Each row was made from one walk, in order. Every step used is in the known rows, and no mark comes twice. Write each row's walk.
(in the rows, 128 means zero)
Known rows
V-Y-M-Z-T: [159 102 169 190 126 129 117 176 123 115 135  83 163 124 119 133  48 116
 131 114 133 120 117 207 148 138 113 130  89 132 134 123 148 152 135 135
 146 121 107 135 158 139 136  86 123  71 101 165]
F-D-Q-L-K-B-X: [143 141 178 182 126 135 123 145 162  90 185 100 156 136 139 134  69 123
 142 168 125 108 125 197 137 114  71 156 113 141 171  80 141  68 118  93
 148 212  96 126 116 144 132  85 120  59 119 159]
L-Q-D-F: [151 130 185 183 117 123 117 143 142  75 143 106 130 151 136 127 109 118
 147 133 109 119 118 152 116 142  84 140 113 126 129 112 147  97 128  98
 139 188 122 134 118 125  81 131 129 140 130 188]
Q-L-N-V-Y-M-Z: [156  98 173 184 102 122 110 178 132 123 138 115 147 124 122 125  34 103
 123 141 133 126 120 195 140 152 108 123 101 144 126 102 148 166 119 128
 133 185 131 126 127 145  95 107 124  84 125 162]
D-F-H-J-C-P: [136  80 170 154 118 119 107 157 139 131  94 142 136 139 139 131  86 123
 157 113 101 132 141 123 129 154  74 134  98 128  94 124 126 144 136 113
 157  71 120 134 143 110 132 151 113  83  95 176]
D-F-H-J-C: [143  71 192 164 116 118 110 148 134 121 105 161 142 142 154 146  95 131
 152 108 111 127 139 135 127 177  78 135 102 141  94 108 125 132 131 116
 156  97 123 134 144 104 139 134 109 103  86 159]
Y-D: [151 142 143 185 127 116 118 147 138 117 139 124 130 106 143 112  97  90
 144 107 144 117 120 149 132 173 104 129 111 131 161  98 139  80 117 136
 137 159 128 129 137 113 133 111 118 125  85 186]
V-Y: [145 132 121 195 119 129 119 161 136  91 139 120 132 106 138 117  85  78
 134 114 129 120 127 152 146 138  99 126 102 128 121 104 146 107 133 145
 135 134 129 139 134 118 139 129 126 113 121 161]
P-C: [147 128 165 185 127 117 125 149 132 107  78 115 131 108 143 128  90 106
 164  91 122 119 129 184 148 163  94 142 105 147 127  96 134  63 124 125
 139 108 137 141 140 117  92 109 123 112 103 158]
Q-L-N-V-Y-D-F-H: [154 111 188 157 106 121  95 158 137 127 189 148 144 148 141 105  54  77
 137 154 119 120 120 176 113 162  98 106 110 160  97  93 142 110 135 114
 146 190 135 127 122 109 112 122 116  83 122 174]
N-L-K-B-X: [134 131 164 182 121 139 125 143 150  86 137 113 146 132 158 114  69 122
 120 138 128 118 134 177 149 107  73 143 102 154 164  94 142 109 114 112
 124 159  95 138 108 144 102  87 138  75 107 158]
J-C-P: [131 116 125 172 119 125 119 162 133 115  45 109 134 112 143 122  76 120
 159 105 113 129 137 149 142 135  85 135  92 112 119 110 134 122 125 134
 145  79 131 137 146 119 131 139 124 136 100 186]
Q-L: [150 128 149 189 118 121 124 162 141 110 106  94 142 122 151 124  81  99
 141 132 135 120 127 172 141 165  92 139 111 134 123 101 140  88 113 120
 134 175 128 131 142 127 116  98 125 123 112 170]
Y-M-Z-T: [161 104 187 186 131 126 122 169 125 128 127  79 163 130 132 134  54 135
 137 112 132 117 118 203 145 147 111 139  95 129 139 121 144 135 125 123
 143 127 105 139 159 136 129  70 123  74  89 167]
A-S-X-B-K: [151 150  88 178 113 129 130 144 129  99  96 106 156  82 152 104  90  56
 139  99 147 129 141 110 193 175  92 121 106 141 152 106 129 116 107 132
 156 132 122 111 155 100 158 135 131  66 113 132]
M-Y-V: [157 155 144 178 121 110 121 163 133 128 142 123 162 100 144 105  90 117
 121 102 124 109 117 192 158 180 113 147 101 125 146 111 144 142 117 145
 139 151 127 142 114 127 123  90 120  78  98 170]
Y-V-N-L-Q-D: [160 133 185 175 113  98 113 152 140  78 138 108 148 142 149  99  86  99
 124 120 135 116 131 180 128 118  96 133 115 121 117 114 156 107 118 136
 117 192 127 120  89 128  58 109 145 159  90 174]
F-D-Y-M-Z-T: [167 105 188 184 147 122 123 166 131 130 192  82 172 132 125 138  64 129
 161 121 130 112 108 183 129 167 113 140  92 113 124 107 143 119 130 126
 149 154  95 131 170 130 205  64 106  60 104 166]
B-K: [154 148 139 192 114 135 114 149 130 102  88 107 146 113 165 113  78  91
 141 127 119 120 139 139 154 156  95 140 112 131 155  98 129 108 114 114
 143 146 116 140 161 100 161 107 134 110  95 151]
K-B: [142 148 127 188 120 136 127 151 146  99 115 124 140  99 157 131  80 125
 136 118 123 118 127 180 143 142  79 134 101 159 144  95 146  76 112 133
 126 149 113 153 135 127 129 106 140  85 120 147]
N-L: [146 109 132 182 121 118 129 146 131 104 117 106 143 124 168 102  81  99
 142 114 132 118 131 158 147 152  87 128  98 120 101  95 137 104 115 128
 120 139 119 140 119 119 129  95 136 130  97 173]
Y-V: [154 140 158 174 132 110 121 153 126 127 102 122 153 117 160 111  90 110
 134  96 128 105 124 167 144 156 109 139 101 133 139 124 145 126 124 142
 133 146 127 146 124 122 128  92 132 116  79 185]
Q-D-F-H-J-C: [148  91 209 165 109 114 104 155 132 104  85 153 141 148 141 145 107 121
 160 124 111 132 141 131 121 188  79 137 108 132  90 111 129 126 128 105
 152 127 124 129 134 108 113 137 100 117  92 164]
V-Y-M-Z: [155 103 147 199 116 121 116 175 134 111 158 115 141 113 122 138  65 105
 130 115 134 120 117 158 146 157 111 133  90 126 141 113 149 153 131 137
 137 146 119 143 145 130 127 108 123  82 119 169]
Q-L-N-V-Y-M: [156 116 174 177 105 129 113 162 128 121  70 133 147 131 134 116  46  67
 115 123 125 120 127 206 139 136 104 117 108 146 120 108 145 146 124 133
 122 176 131 120 126 143 109 119 142 105 119 184]
K-B-X: [144 143 128 189 114 149 123 150 150  98 144 117 146 104 149 135  90 110
 125 135 124 114 135 161 153 131  79 146 106 148 170 104 144 109 114 124
 133 142 100 155 132 132 132  89 139  70 110 156]
N-V-Y-D-Q: [149 130 104 177 116 129 108 128 130 116 173 129 152 110 140 117  80  75
 154 126 131 111 122 182 139 149  90 112 101 123 142  80 145 137 129 124
 151 163 133 121 104 146 152 135 121 122  93 185]
F-D: [150 141 174 183 135 117 127 156 142 106 168 116 127  97 146 114 100  97
 157 125 126 110 124 149 127 162 106 141 118 101 109  89 137  29 122 137
 133 164 117 138 152  90 161 101 114  96 106 165]
D-Q: [150 119 129 187 128 124 124 136 139 115 165 103 152 131 155 129  90 113
 158 121 116 106 124 165 139 139  81 140 102 119 141  88 138  95 123 109
 153 155 126 144 108 131 149 107 125 121 102 173]
Z-T: [152 129 167 181 134 133 126 156 127 114 104  82 156 121 148 116  75 117
 143 111 127 117 127 201 143 131 100 135 105 131 122 113 142  94 123 130
 142 119 113 138 151 123 143  85 126 106  88 159]
W-A: [150 123 181 189 127 137 124 158 131 102  95 110 142 130 157 126 117 111
 139 115 115 118 121 208 144 152 103 120 112 117 134  89 144  34 109 130
 137 148 129 155 137 127 128 101 117 104  93 158]
F-H-J-C-P: [138  94 174 162 121 116 106 163 142 128  81 143 131 121 142 126  78 114
 151 109 116 132 149 124 134 149  81 137 106 118 101 118 126 128 127 128
 148  76 125 125 144 105 133 141 109  93  83 158]
Q-D-F-H: [157 128 198 174 117 119 106 161 139 105 165 123 139 152 148 121 104  96
 156 148 106 115 127 134 117 174  92 133 109 128  92 111 142  64 134  98
 142 180 120 149 131  95 107 107 108  93 123 177]
P-C-J: [139 144 162 198 130 116 120 155 141  99  74 112 122 123 143 120 105 100
 174  94 114 123 139 181 148 161  98 137 115 119 138  95 142 120 135 114
 135  86 144 147 139 115  99 113 130 112 122 155]
A-S-X-B: [142 135  95 173 126 118 144 149 135 107 137 112 144  74 141 110 109  66
 139  83 157 127 131 121 182 172  94 116 103 135 127 111 140  95 110 152
 147 123 134 112 127 110 129 136 124  69 124 146]
V-Y-D: [149 141 121 188 121 120 111 156 136 100 154 132 130 102 126 111  86  68
 137 111 147 121 119 150 137 162 106 119 104 133 153 101 146 104 130 148
 138 151 131 126 137 117 136 130 119 121 101 180]
A-S-X: [144 124 105 174 126 117 135 152 139  97 121 105 144 101 137 111 111  67
 134  92 152 120 126 130 172 170  99 130  96 134 129  86 141 123 125 147
 139 118 126 137 138 106 126 126 114  92 116 162]
F-D-Q-L-K: [145 133 204 184 141 110 126 149 149 102 165  90 143 150 143 117  66 121
 159 149 127 110 118 191 121 129  87 150 118 121 136  72 137  45 122  96
 151 217 121 108 114 133 128 103 105 104 114 169]
S-X: [149 122 128 177 129 117 132 155 143 100 120 111 145 110 156 126 107  91
 146 113 135 123 136 157 155 165 102 130 104 126 118  87 147 128 133 136
 132 135 120 140 141 109 141 112 122 107 120 172]
E-T: [142 131 151 179 136 143 118 164 139  93 128 112 144 106 135 116 106 118
 124 119 134 126 132 154 147 142  98 128 100 132 152 106 139 113 111 125
 136 113 128 135 138 118 122 106 116 112  90 166]
A-S: [141 136 119 187 123 126 130 151 133 107 129 107 134 101 133 102 100  81
 127  89 146 112 119 123 160 160  94 137 101 135 141 101 133  79 111 145
 140 122 132 141 130 111 116 119 118 100  98 156]

Which walk is each row?
[148 103 124 182 114 114 126 154 139 111 163 107 148 125 163 103  84  97
 129 114 130 124 136 172 147 125  89 122 104 130  95  91 144  96 119 146
 124 124 121 142 116 118 119 107 149 116  94 164] -> V-N-L
[155 120 150 180 114 108 111 160 145 108 174 106 149 149 122 111  47  87
 143 142 135 119 116 190 127 142  88 126 109 151 159  80 142  91 120 116
 154 206 142 120  95 135 121 122 117 133 123 170] -> V-Y-D-Q-L-N
[158  89 161 182 104 121 108 165 133 127 166 109 159 140 124 133  31 109
 137 147 125 118 118 204 141 144  97 124  96 139 132  93 147 177 122 112
 147 194 132 128 103 157 106 109 123  91 125 166] -> D-Q-L-N-V-Y-M-Z
[163 131 162 172 133 102 115 139 132  93 140 112 168 157 158 106  90 104
 150 112 132 108 117 150 123 158  95 135  95 120 126 118 151 159 122 122
 124 210 119 120  94 146 137  97 128 160 102 186] -> N-L-Q-D-Y-V
[145 127 121 173 127 127 143 152 131  99 113 111 150  87 144 116 123  72
 140  85 148 129 126 160 185 172  98 103 104 129 131 104 143  57 103 152
 149 128 137 122 131 121 122 133 116  58 116 140] -> W-A-S-X-B
[157 119 120 171 109 101 124 162 136 124 174 116 173 118 155  92  77 107
 114 106 128 119 128 206 160 149 103 129  98 129 106  99 148 143 117 157
 129 130 123 141  98 128 113  95 145  90  91 165] -> M-Y-V-N-L
[138 141 162 186 127 127 125 143 154  94 118 103 152 145 152 133  51 142
 142 141 123 117 121 223 134 116  64 144 103 170 161  77 145  74 113  98
 141 198 115 125 106 160 102 105 126  91 127 150] -> D-Q-L-K-B
[150 127 155 173 113 126 112 153 137 106 173 117 148 121 135 108  52  79
 149 157 120 114 125 203 129 133  93 117 115 122  94  72 144  95 124 126
 142 200 137 119 103 130 142 126 119 106 128 154] -> F-D-Q-L-N-V-Y
[153 105 163 172 121 102 122 142 143  97 167 119 151 136 169  98  68 116
 112 100 138 111 129 188 134  93  95 129 107 133 119 106 152 118 124 150
 122 149 127 125  99 124  89 107 163 136  79 166] -> Y-V-N-L-Q
[142 135 119 184 112 141 114 149 125 103 125 133 136  93 149 112  83  74
 135 122 124 120 133 176 147 136 100 114 105 125  96  99 148 138 129 145
 129 138 133 132 128 130 130 136 131 108 110 159] -> N-V-Y
[151 116 161 163 112 130  98 146 130 125 191 158 140 127 151 112  82  72
 144 137 118 113 122 153 121 169 100 105 102 140  95 100 143 112 145 122
 146 154 126 134 136 104 137 126 118  78 107 182] -> N-V-Y-D-F-H
[152 128 186 165 119 122 117 144 137 126 160 109 149 128 151 107  57 104
 158 158 116 111 127 209 124 143  89 128 123 122  98  70 137  72 109 109
 141 214 135 122 100 127 131 106 121 110 113 159] -> F-D-Q-L-N-V
[147 129 179 171 111 128 118 154 133 127  99 116 140 122 158 103  58 105
 134 142 121 123 133 198 133 143  95 124 122 146 104  88 139 104 104 120
 128 187 142 127 109 133  94 109 129 116 111 155] -> Q-L-N-V
[150 136 161 181 116 125 119 150 133  92 123 104 138 146 134 126 118 107
 158 137 107 122 121 147 127 173  87 135 106 128 116 116 144  95 126 100
 141 172 117 150 123 125 103 122 119 125 130 198] -> Q-D-F
[139 144 172 187 119 142 122 154 157  90 123 103 145 133 145 131  68 123
 120 152 129 120 132 190 145 114  75 153 111 164 179 100 144 102 112 105
 134 187 102 133 123 149  94  88 129  73 117 154] -> Q-L-K-B-X
[152 131 186 184 114 112 118 147 141  62 122  98 130 134 151 103  89  99
 139 131 134 118 130 160 125 135  85 137 117 106 115 101 146  85 112 114
 114 199 124 116 105 125  71 110 129 165 108 169] -> N-L-Q-D
[152 126 108 184 122 119 112 139 138 107 192 121 149 122 130 122  83  78
 154 120 135 110 116 163 137 150  88 123  98 125 164  85 144 110 132 124
 158 162 130 127 112 135 158 130 117 126 101 185] -> V-Y-D-Q
[150 136 148 173 108 122 105 156 133 113 134 134 135 112 129  99  55  67
 130 137 144 127 123 190 131 159 104 109 115 149 131  88 146 123 117 140
 133 190 144 113 114 133 105 132 121 124 108 173] -> Q-L-N-V-Y-D
[163  90 182 173 114 129 110 166 123 130 145  76 182 151 122 128  14 121
 139 145 127 119 117 252 142 127  99 122  94 143 122 102 148 174 126 110
 155 170 119 122 119 167 119  86 124  77 110 161] -> D-Q-L-N-V-Y-M-Z-T
[139 136 161 171 127 113 125 148 142 100 122 128 158 141 167 102  50 137
 116 111 129 120 127 220 141  97  80 128  96 178 139  96 154 101 118 143
 118 153 110 135  96 145  88 103 153  82  96 154] -> Y-V-N-L-K-B
[150 113 179 175 114 118 120 137 138  71 138 102 138 159 147 114  99 114
 147 133 115 118 121 155 120 143  78 131 105 120 107 111 145 111 125  96
 128 189 117 131 106 129  76 123 137 150 125 193] -> N-L-Q-D-F
[157 124 132 181 119 113 117 142 144 122 155  95 155 138 141 127  76  95
 158 138 141 112 118 180 133 174  83 134 106 132 155  86 140  96 114 104
 155 197 130 117 118 144 130 100 117 138  98 190] -> Y-D-Q-L
[150 144 154 174 123 123 114 149 150  88 168 117 176 162 142 115  82 113
 125 142 126 121 131 182 138 113  80 140 100 162 163 107 156 149 120 120
 127 197  93 134  86 164 117  88 137  85 109 165] -> Q-D-Y-V-N-L-K-B-X
[137 125 152 183 116 137 123 150 156  89 167 116 150 134 153 115  70 121
 111 137 127 124 139 192 149  85  74 139 108 160 158  89 148 100 117 126
 127 148  98 141 103 141  97  98 150  66 105 148] -> V-N-L-K-B-X
[144 121 144 166 113 130 110 141 127 116 166 144 135 134 128 106  77  89
 139 124 115 125 114 170 124 151  96 105 103 156 129  98 144 136 133 127
 145 158 132 135 114 128 119 150 129 106 119 192] -> L-N-V-Y-D-F
[153 122 145 182 112 138 115 148 122 118  71 143 145 109 142 123  73  64
 121 105 122 114 129 183 149 139 106 115 100 127 119 114 147 153 134 142
 122 138 121 129 141 140 132 124 144  97 102 194] -> N-V-Y-M
[160 110 217 171 121 112 105 152 143 114 168 145 135 149 136 128 120 101
 147 135 114 122 136 122 120 187  83 138 125 135  98 123 134  99 126 100
 143 161 113 134 124 104 112 123  99  70 102 157] -> Q-D-F-H-J
[142 132 163 177 122 122 109 137 137 105 136 114 148 143 139 111  54  93
 144 144 136 119 120 213 130 129  87 122 111 141 144  75 145 124 125 105
 150 209 134  94 100 165 103 131 110 117 103 180] -> N-V-Y-D-Q-L-K
[146 143 119 179 115 131 107 144 127 111 135 144 134  91 138 105  84  62
 137 117 142 121 125 172 139 162 106 108 107 129 132  94 147 131 126 148
 132 153 134 118 130 128 129 136 122 117  91 179] -> N-V-Y-D
[133 153 173 188 134 133 127 148 149  90 109 126 131 122 156 121  65 141
 131 118 121 120 124 196 132 112  79 140 106 170 161  87 145  64 115 122
 126 162 112 136 122 135 100 112 131  79 120 144] -> L-K-B
[147 117 147 166 105 125 108 147 131 118 147 131 144 142 127 110  67  85
 139 140 123 127 113 183 125 162  93 106 105 161 124  99 145 141 129 119
 146 181 135 126 118 139 104 142 127 113 127 195] -> Q-L-N-V-Y-D-F
[166  88 228 156 116  91 102 145 146 107 198 154 154 172 147 112  96 108
 122 123 122 118 137 151 116 144  85 130 123 146  90 129 144 130 130 118
 135 164 115 120  95 114  76 122 129  86  80 158] -> Y-V-N-L-Q-D-F-H-J
[167 126 183 190 129 120 117 145 141  96 122 121 148 154 132 137  96  90
 143 110 122 112 116 142 114 154  96 142 105 120 152 114 147 130 126 112
 125 211 113 116 132 142 146 111 130 136 121 192] -> L-Q-D-Y-M
[153 104 147 190 111 131 112 165 125 121 141 125 143 103 132 133  64 101
 130 122 131 120 123 175 149 156 111 122  95 124 120 108 150 179 128 137
 132 146 122 137 140 140 121 111 125  76 109 169] -> N-V-Y-M-Z
[162 133 138 175 140 104 122 157 142 133 219 128 169 125 144 118 100  99
 146 108 125 109 121 158 126 146 110 133 106 130 114 102 152  96 132 161
 143 157 119 141 129 115 196 101 130  91  97 168] -> F-D-Y-V-N
[155 110 132 170 120 101 123 152 131 121 140 115 164 133 167  97  78 101
 124 102 133 115 133 180 150 130  99 122  98 136 102 110 149 122 121 155
 124 127 122 143 106 124 115  95 154 120  77 178] -> Y-V-N-L
[156 121 169 177 120 107 117 152 147 122 166 101 148 152 134 112  56 107
 147 137 133 116 117 186 124 152  87 134 114 150 165  77 136  77 109 107
 153 213 139 123  95 131 114 103 118 137 111 173] -> Y-D-Q-L-N
[140 134 199 189 132 117 125 159 144 101 103  95 131 143 151 113  68 121
 133 132 132 123 125 187 129 129  92 147 117 146 140  94 140  76 117 110
 135 193 129 116 125 135  84 107 114 120 112 163] -> Q-L-K
[154 114 132 185 119 120 124 146 142 116 141  85 160 139 152 133  77 106
 156 142 127 112 124 184 140 156  78 142 104 127 132  90 139  98 116 100
 152 186 128 130 116 144 132  97 122 131 112 175] -> D-Q-L
[161 120 165 169 102 103 115 152 141  88 189 111 166 154 133 105  96 123
 123 127 111 120 116 200 132 144  91 135 105 129 114 112 154 149 127 121
 137 182 120 130  89 140  63 121 143 113 121 187] -> M-Y-V-N-L-Q-D-F
[162 110 142 189 135 126 125 145 136 133 125 128 158 142 145 138  92  91
 145  95 119 111 117 141 132 166  98 136  91 132 147 109 139 133 129 124
 133 161 110 137 149 138 194  99 132 108 113 195] -> D-Y-M
[161 141 155 172 151 107 122 147 133 129 178 125 165 126 152 117  98 103
 162 106 125  99 113 141 125 179 111 140  98 118 123 108 144 113 129 143
 139 179 114 137 135 117 216  89 114 100  99 183] -> F-D-Y-V
[142 145 161 182 127 121 119 139 154  99 132 110 149 142 144 128  51 133
 144 139 136 117 116 216 126 133  70 137 104 173 185  73 146  76 112 102
 144 210 116 116 108 160 102 108 121  98 114 165] -> Y-D-Q-L-K-B
[148 148 156 173 129 110 118 148 145  87 139 124 171 159 152 109  67 127
 138 124 125 124 123 203 128 121  78 130  94 172 137  95 158 115 117 128
 119 197 105 129  85 160 111 105 136  99 118 156] -> Q-D-Y-V-N-L-K-B
[158 147 137 193 131 123 117 153 139  95 154 107 149 135 136 128 115  92
 168 130 121 122 122 125 123 183  91 139 104 118 125 100 145 108 118 114
 136 197 121 135 122 134 168 110 106 138 131 170] -> Q-D-Y
[145 104 166 182 121 117 126 137 142  85 144 108 131 128 171 104  70 115
 127 109 134 112 127 165 131 112  85 134 107 118 118  94 141 104 118 126
 118 161 124 120 115 120 101 107 147 147  98 163] -> N-L-Q
[151 106 180 172 123 124 113 153 139 124 184 133 141 145 164 122  92 106
 146 131 103 110 125 135 122 160  92 130 104 138  96 105 137  77 139 109
 147 144 118 154 141  91 136 103 120  77 115 172] -> D-F-H
[156 138 115 183 118 115 117 140 146 123 213 114 158 110 130 118  93 109
 149 123 128 110 111 186 144 182  93 140 104 116 174  71 138 110 117 116
 162 172 126 127 104 137 147 110 110  97 102 176] -> M-Y-D-Q
[151 129 127 177 113 121 120 148 140 123 193 125 146 116 125 117 104 114
 138 117 117 120 106 171 139 197  96 133 101 134 152  94 138 123 125 120
 154 151 119 141 131 125 129 122 117  78 121 194] -> M-Y-D-F
[153  99 178 162 116 123  96 138 134 132 193 179 138 127 136 120  98  75
 133 125 125 123 132 139 126 182  91 111 118 148  98 114 136 147 136 122
 147 134 121 121 127 113 138 145 108  55  87 163] -> N-V-Y-D-F-H-J
[156 122 113 185 114 115 112 149 142 108 161  99 156 134 127 126  70  75
 152 140 143 115 116 180 138 164  86 127 101 131 150  89 145 114 125 115
 156 194 132 114 120 146 138 114 118 134 109 186] -> V-Y-D-Q-L
[158 104 110 171 128 104 123 147 133 127 180 118 177 146 166 104  83 100
 136 102 129 116 126 166 142 140  95 122  89 138 101 104 149 149 125 151
 130 140 119 142 105 136 165  94 148 121  90 176] -> D-Y-V-N-L
[160 119 143 188 122 113 116 146 150  77 203 105 154 150 145 115  98  97
 148 130 127 125 126 145 115 131  82 131 109 119 106  90 152 114 120 124
 128 199 122 119 103 138 135 120 133 156 124 156] -> V-N-L-Q-D-Y
[166 109 184 198 127 115 114 161 144  98 184 106 147 142 124 144  82 126
 147 126 129 118 111 141 118 166 100 146  99 117 153 108 150 156 121 111
 136 211 115 124 130 144 127 100 114 114 127 169] -> L-Q-D-Y-M-Z
